Known rows, with every way that one mark hangs from another
{bosub {mugo {sadimi nore} selov}}: 22.5  -10.1  -9.2  -24.2  -10.7  12.3  4.4  -12.2  3.3  -13.7  -10.4  19.0  -3.9  -13.0  -9.9  11.4  -4.4  11.0  31.5  -11.0  32.3  -9.8
{sosik zufuso}: -1.7  15.3  -12.3  12.7  -17.6  12.8  -3.0  -3.4  2.2  -5.8  -6.9  -8.1  17.4  -13.8  1.4  -11.6  -2.0  -5.2  17.9  -10.1  18.1  -14.3
{sadimi {mugo {bosub nupa} zufuso}}: 11.2  -0.4  -16.9  -5.4  -31.0  -28.9  9.7  20.8  -3.1  4.8  -25.4  12.9  25.6  -17.9  7.3  0.4  1.9  13.8  0.6  -17.8  -13.2  -23.6
{sadimi nore}: -1.3  14.1  1.6  -3.1  -5.9  23.1  2.0  1.3  4.0  -1.2  -7.1  12.7  8.2  -0.5  -3.0  4.4  -7.2  5.6  8.8  -15.0  25.2  -14.8
{sadimi {mugo bosub zufuso} nore}: 17.5  -2.7  -5.4  -5.7  -22.3  8.8  16.4  23.1  -0.2  -2.9  -15.1  29.8  11.3  -10.3  11.4  3.1  -5.9  16.9  -9.5  -22.0  -4.9  -17.3
{mugo {bosub nupa} selov zufuso}: -0.6  -17.5  -19.6  21.7  -30.9  -32.5  -14.8  0.3  -3.8  16.1  -10.1  44.0  45.5  -33.5  20.1  5.8  -5.6  5.4  17.7  -10.0  -7.9  -24.1
{nore sadimi}: 1.7  16.7  0.2  -1.5  -19.3  5.9  -0.6  -7.5  5.8  12.0  2.7  -15.2  25.1  -10.5  -14.7  -2.8  -4.3  12.1  9.7  -17.4  19.8  -33.5
{sadimi {mugo bosub selov} nore}: 31.8  -4.4  4.7  -17.5  -12.7  -18.0  9.5  4.2  0.4  -5.0  -1.9  36.2  17.4  -13.5  3.7  2.1  -7.5  10.8  1.1  -21.5  7.6  -15.0
{mugo bosub sadimi}: 1.6  -1.0  -32.0  -2.6  -15.4  -18.7  -8.8  -3.4  4.8  4.3  -10.5  20.3  13.2  -30.5  -10.2  4.4  3.8  20.9  22.5  -15.2  -19.4  -13.2
{selov {mugo bosub sadimi zufuso}}: -14.6  -1.8  -32.7  7.0  -24.3  -1.6  -7.0  22.3  4.6  6.9  -14.8  36.2  -0.8  -25.4  15.1  2.2  -2.7  26.6  18.7  -10.2  0.1  -18.5
{sadimi mugo nore}: 19.4  13.0  6.7  -23.3  -9.9  12.9  18.0  10.6  2.5  -9.3  -12.8  7.9  3.0  4.5  -5.2  2.5  -5.9  8.1  -2.8  -21.7  17.4  -16.5
{zufuso {mugo {bosub nupa} sadimi}}: -3.2  -0.3  -47.0  -7.6  -14.5  -26.3  2.8  -4.3  -0.9  -4.1  -44.4  11.2  21.2  -23.0  -7.9  -6.0  -1.8  21.0  20.9  -10.7  16.6  -27.2
{selov {mugo {bosub nupa} {sadimi nore}}}: -21.6  8.6  -43.9  0.6  -19.8  -23.3  -5.7  19.3  0.5  3.6  -18.8  28.5  7.2  -10.5  1.9  7.1  -6.7  26.4  22.4  -13.4  39.1  -22.9
{sadimi {mugo {bosub nupa} selov} nore}: 22.7  -3.3  -7.7  -13.8  -18.9  -33.4  7.6  6.7  -3.4  -2.2  -9.8  30.8  30.3  -10.3  2.1  6.0  -8.3  9.7  5.7  -21.2  19.4  -22.0
{bosub mugo}: 14.8  15.4  1.7  -25.8  -10.1  -1.0  10.6  2.0  2.7  -10.0  -18.7  -10.6  -4.5  -7.9  -11.6  -2.7  4.1  8.9  19.0  -4.2  29.4  -2.0
{selov {mugo {bosub nupa} sadimi zufuso}}: -23.4  0.3  -45.2  11.5  -31.4  -17.1  -7.9  24.1  0.5  9.7  -23.7  29.4  11.0  -22.6  13.8  6.1  -3.2  25.0  21.2  -10.1  9.6  -26.0
{selov {mugo {bosub nupa} sadimi}}: -20.4  8.8  -42.7  -2.2  -21.2  -37.7  -8.5  16.8  1.0  6.7  -21.6  21.4  11.5  -17.8  -0.7  3.9  -1.3  25.0  26.1  -9.6  26.1  -21.0
{nupa {bosub mugo}}: 19.6  8.2  -1.2  -35.2  -2.7  -23.8  13.7  5.0  -4.0  -7.7  -46.6  -8.7  36.4  0.0  4.3  -10.2  2.7  13.7  15.9  -2.2  29.1  -10.1
{mugo sadimi selov}: 11.2  -11.2  -8.3  -6.9  -11.5  3.7  -13.5  -24.6  6.4  2.4  -1.1  30.7  11.2  -26.1  -7.8  11.5  -3.5  2.9  34.7  -14.1  -10.0  -17.9
{zufuso {mugo bosub {sadimi nore} selov}}: 13.4  -15.9  -27.9  -7.5  -6.2  -4.9  2.0  -16.2  2.5  -8.5  -23.7  41.7  12.3  -26.4  0.9  -4.3  -10.2  19.2  20.1  -13.2  19.0  -23.2
{zufuso {mugo selov}}: 14.6  2.0  1.0  -12.1  -2.1  -2.1  4.4  -18.7  3.9  -7.9  -25.9  17.5  12.3  -18.4  1.4  -13.2  -7.8  3.1  17.5  -6.0  26.0  -19.7
{sosik selov zufuso}: -2.4  27.1  -5.5  19.4  -27.6  17.0  -4.2  -17.6  -3.1  -3.7  2.6  -10.6  44.5  -21.6  1.4  -12.7  1.8  -11.0  21.9  -11.4  35.7  -24.7
{sadimi {mugo {bosub nupa}}}: 15.4  10.6  -14.5  -19.9  -22.1  -47.1  9.5  13.7  -2.6  1.0  -24.6  2.2  26.7  -13.9  -7.2  -2.6  3.5  12.3  5.1  -17.1  -0.4  -19.1
{sadimi {mugo zufuso} nore}: 15.5  2.5  5.1  -9.9  -19.7  32.4  17.9  17.4  2.0  -6.2  -16.1  17.1  1.7  -0.3  7.9  5.2  -8.0  8.4  -6.8  -22.2  4.1  -21.3
{sosik selov {zufuso {mugo sadimi}}}: 0.8  18.8  -26.9  12.9  -25.0  23.5  3.2  -23.8  -3.8  -14.4  -20.1  -7.1  37.7  -25.8  -1.8  -16.1  -1.4  -2.3  27.4  -11.7  43.3  -32.5

Rows
27.0  -8.8  13.9  -12.9  -22.3  5.8  7.4  1.4  2.6  -0.4  -11.0  23.8  11.9  -18.3  10.3  2.2  -3.5  0.7  6.1  -17.0  -19.7  -19.8
{sadimi {mugo selov zufuso}}
26.6  -17.6  2.0  -4.0  -21.8  1.9  9.1  10.4  0.1  -1.6  -4.8  47.3  17.5  -17.9  17.0  4.3  -9.6  11.1  -3.5  -21.6  -4.7  -18.6
{sadimi {mugo bosub selov zufuso} nore}
15.3  -6.0  -15.9  -25.3  -12.5  -3.3  11.6  6.3  -3.0  -6.2  -53.0  4.2  33.2  -7.4  10.7  -0.8  1.3  18.2  19.5  -5.5  11.6  -16.3
{nupa {bosub {mugo sadimi zufuso}}}
-13.6  7.3  -15.6  8.5  -21.7  -10.0  -3.2  27.3  3.5  8.4  -12.1  31.1  2.5  -20.2  21.0  -6.0  -3.7  21.7  9.0  -6.5  9.2  -13.5
{selov {mugo bosub zufuso}}
7.3  -33.0  -25.9  18.0  -24.4  11.7  -12.8  -6.3  2.0  6.6  -0.4  66.8  20.9  -35.4  17.2  15.8  -10.3  15.8  20.1  -18.6  -20.5  -23.3
{mugo bosub {sadimi nore} selov zufuso}
-7.2  31.3  -3.4  2.2  -22.4  -20.0  -4.0  1.9  -1.3  7.5  1.2  14.5  34.1  -23.4  3.2  -8.1  2.3  11.3  18.7  -8.4  38.6  -19.9
{sosik {selov {mugo bosub}}}
8.6  -7.8  -18.6  -10.9  -20.5  38.1  10.7  5.5  3.4  -11.3  -22.0  13.5  -9.4  -10.3  -1.5  12.1  -3.0  16.4  20.8  -11.5  18.9  -12.8
{bosub {mugo {sadimi nore} zufuso}}
5.8  -1.4  -34.5  -10.6  -8.0  -12.5  4.9  -5.5  4.1  -7.1  -34.3  17.1  7.4  -27.2  -7.5  -10.9  -1.7  22.3  17.6  -10.9  4.4  -18.9
{zufuso {mugo bosub sadimi}}
26.4  -1.3  5.5  -34.8  -1.7  -27.6  8.4  -5.0  -3.6  -6.6  -39.2  6.3  40.4  -6.3  9.4  -8.1  -0.5  9.6  21.5  -1.5  29.7  -10.2
{nupa {bosub {mugo selov}}}
24.8  -8.9  -9.2  -32.3  -3.5  -13.2  8.5  -7.3  -3.5  -10.2  -39.8  15.5  35.8  -4.2  5.1  1.6  -4.7  15.5  25.7  -7.8  29.9  -16.3
{nupa {bosub {mugo {sadimi nore} selov}}}
10.6  2.8  -10.0  -19.9  -19.3  -31.8  1.3  -6.0  -3.4  -4.1  -25.4  -1.7  23.7  -9.8  -8.6  6.2  -0.5  1.2  32.3  -3.3  47.6  -15.5
{bosub {mugo selov} nupa}
22.8  -4.6  10.1  -6.9  -29.5  6.7  8.5  -3.0  4.5  9.8  0.6  1.9  26.0  -16.0  -1.9  0.4  -8.2  11.0  2.6  -22.5  1.6  -39.6
{nore {sadimi {mugo selov zufuso}}}
13.8  -7.1  -16.7  -23.8  -10.7  8.1  14.0  8.3  -4.0  -8.9  -50.3  10.7  30.9  -1.1  12.6  2.4  -2.7  19.0  17.6  -8.1  22.4  -18.3
{nupa {bosub {mugo {sadimi nore} zufuso}}}
-2.1  9.6  -29.8  -6.3  -11.6  -36.6  5.9  0.8  -2.1  -2.9  -41.0  7.0  27.4  -18.1  -2.7  -14.8  -2.8  15.5  12.3  -6.9  28.6  -21.8
{zufuso {mugo {bosub nupa}}}
25.7  -10.4  12.1  -9.3  -18.7  24.4  12.1  5.4  1.3  -4.9  -6.8  36.1  7.7  -7.1  13.9  8.1  -11.2  2.6  0.0  -21.4  2.4  -22.4
{sadimi {mugo selov zufuso} nore}
23.1  -7.7  1.5  -2.7  -31.7  -13.0  6.4  1.4  2.8  11.8  1.7  12.6  32.5  -24.0  1.4  -2.1  -6.6  17.4  0.1  -22.7  -4.7  -37.8
{nore {sadimi {mugo bosub selov zufuso}}}
23.1  -8.4  3.8  -24.0  -10.0  -13.8  8.8  0.9  -4.1  -4.0  -43.2  12.9  40.6  -8.9  19.8  -5.9  -2.5  9.3  16.8  -2.3  18.2  -13.3
{nupa {bosub {mugo selov zufuso}}}
2.9  2.4  -24.1  -12.2  -3.9  26.5  10.1  -9.9  4.6  -13.5  -33.7  12.2  -2.5  -9.3  -7.7  -2.9  -7.9  15.3  15.7  -13.2  26.3  -23.7
{zufuso {mugo {sadimi nore}}}
-17.1  22.3  -14.8  15.6  -34.4  -18.0  -4.5  8.6  -5.5  12.7  -10.4  19.3  44.0  -23.4  13.4  -2.6  0.1  10.2  17.4  -8.8  38.5  -30.3
{sosik {selov {mugo {bosub nupa} zufuso}}}
21.7  -17.2  -9.1  -24.0  -11.8  -7.5  6.4  -2.9  -3.8  -5.8  -44.6  17.4  37.4  -12.9  15.7  0.7  -1.6  13.7  24.2  -5.4  12.0  -17.0
{nupa {bosub {mugo sadimi selov zufuso}}}
9.3  -31.3  -24.8  15.8  -26.3  -4.2  -16.4  -8.9  3.6  10.3  -1.3  57.4  24.6  -44.7  13.5  10.5  -3.9  14.0  25.0  -15.2  -35.6  -20.7
{mugo bosub sadimi selov zufuso}
-16.0  2.9  -22.8  1.8  -22.5  22.8  -3.8  16.9  6.4  3.5  -16.8  25.9  -11.4  -15.2  12.3  5.0  -4.9  18.5  20.7  -10.0  9.1  -21.6
{selov {mugo sadimi zufuso}}
29.4  -14.8  3.2  -8.8  -23.7  -18.8  5.7  7.2  1.4  3.1  -6.6  35.4  18.3  -28.4  14.7  -1.0  -1.7  9.5  2.4  -17.1  -26.2  -17.5
{sadimi {mugo bosub selov zufuso}}
8.0  -2.7  -18.2  -1.8  -28.7  -8.3  13.9  24.8  -4.3  0.6  -23.1  23.4  25.6  -6.7  10.0  5.9  -6.5  15.2  -6.7  -22.3  7.3  -26.0
{sadimi {mugo {bosub nupa} zufuso} nore}
-14.2  -1.8  -28.6  19.2  -31.4  -24.3  -7.2  14.7  -3.5  14.4  -22.2  22.6  37.9  -24.7  13.6  3.1  -0.7  11.8  9.8  -10.9  -8.9  -24.0
{mugo {bosub nupa} zufuso}
10.1  -12.8  -10.0  -3.1  -9.5  21.0  -10.2  -21.1  5.5  -1.4  4.0  39.5  9.9  -17.7  -4.5  16.5  -10.4  5.1  29.3  -18.6  6.6  -20.9
{mugo {sadimi nore} selov}
-10.9  30.5  -18.2  20.2  -31.6  -8.4  -5.5  2.2  -3.7  -1.0  2.7  4.6  36.9  -25.8  12.2  -18.2  -0.3  3.1  21.9  -8.5  51.1  -21.6
{sosik {selov {mugo bosub}} zufuso}
-12.6  27.1  -23.9  17.9  -31.3  16.4  -6.1  -7.2  -1.8  -5.1  -1.3  0.1  27.3  -21.0  4.7  -8.7  -1.6  0.2  31.0  -11.1  49.7  -27.4
{sosik {selov {mugo sadimi}} zufuso}
15.9  6.5  3.2  -8.2  -29.8  10.8  13.6  5.7  4.3  8.8  -5.1  -10.2  20.9  -10.6  -5.8  -0.8  -5.2  15.4  -2.6  -23.0  0.4  -38.5
{nore {sadimi {mugo zufuso}}}
-17.9  1.8  -23.4  4.2  -20.0  34.3  -1.2  18.9  5.4  0.9  -15.8  32.0  -14.2  -7.8  14.4  8.9  -9.9  19.0  17.2  -13.3  22.1  -24.4
{selov {mugo {sadimi nore} zufuso}}
7.0  -6.8  -12.6  -6.2  -28.4  -15.2  1.6  0.4  -4.8  -0.7  -28.3  9.4  24.6  -14.1  5.7  8.7  -3.1  2.0  28.0  -4.1  33.1  -19.9
{bosub {mugo selov zufuso} nupa}
-1.0  17.1  -27.6  16.1  -24.0  33.8  5.8  -22.4  -3.7  -15.5  -19.3  0.8  35.2  -20.3  0.0  -13.3  -6.3  -1.2  24.5  -14.4  53.2  -34.4
{sosik selov {zufuso {mugo {sadimi nore}}}}
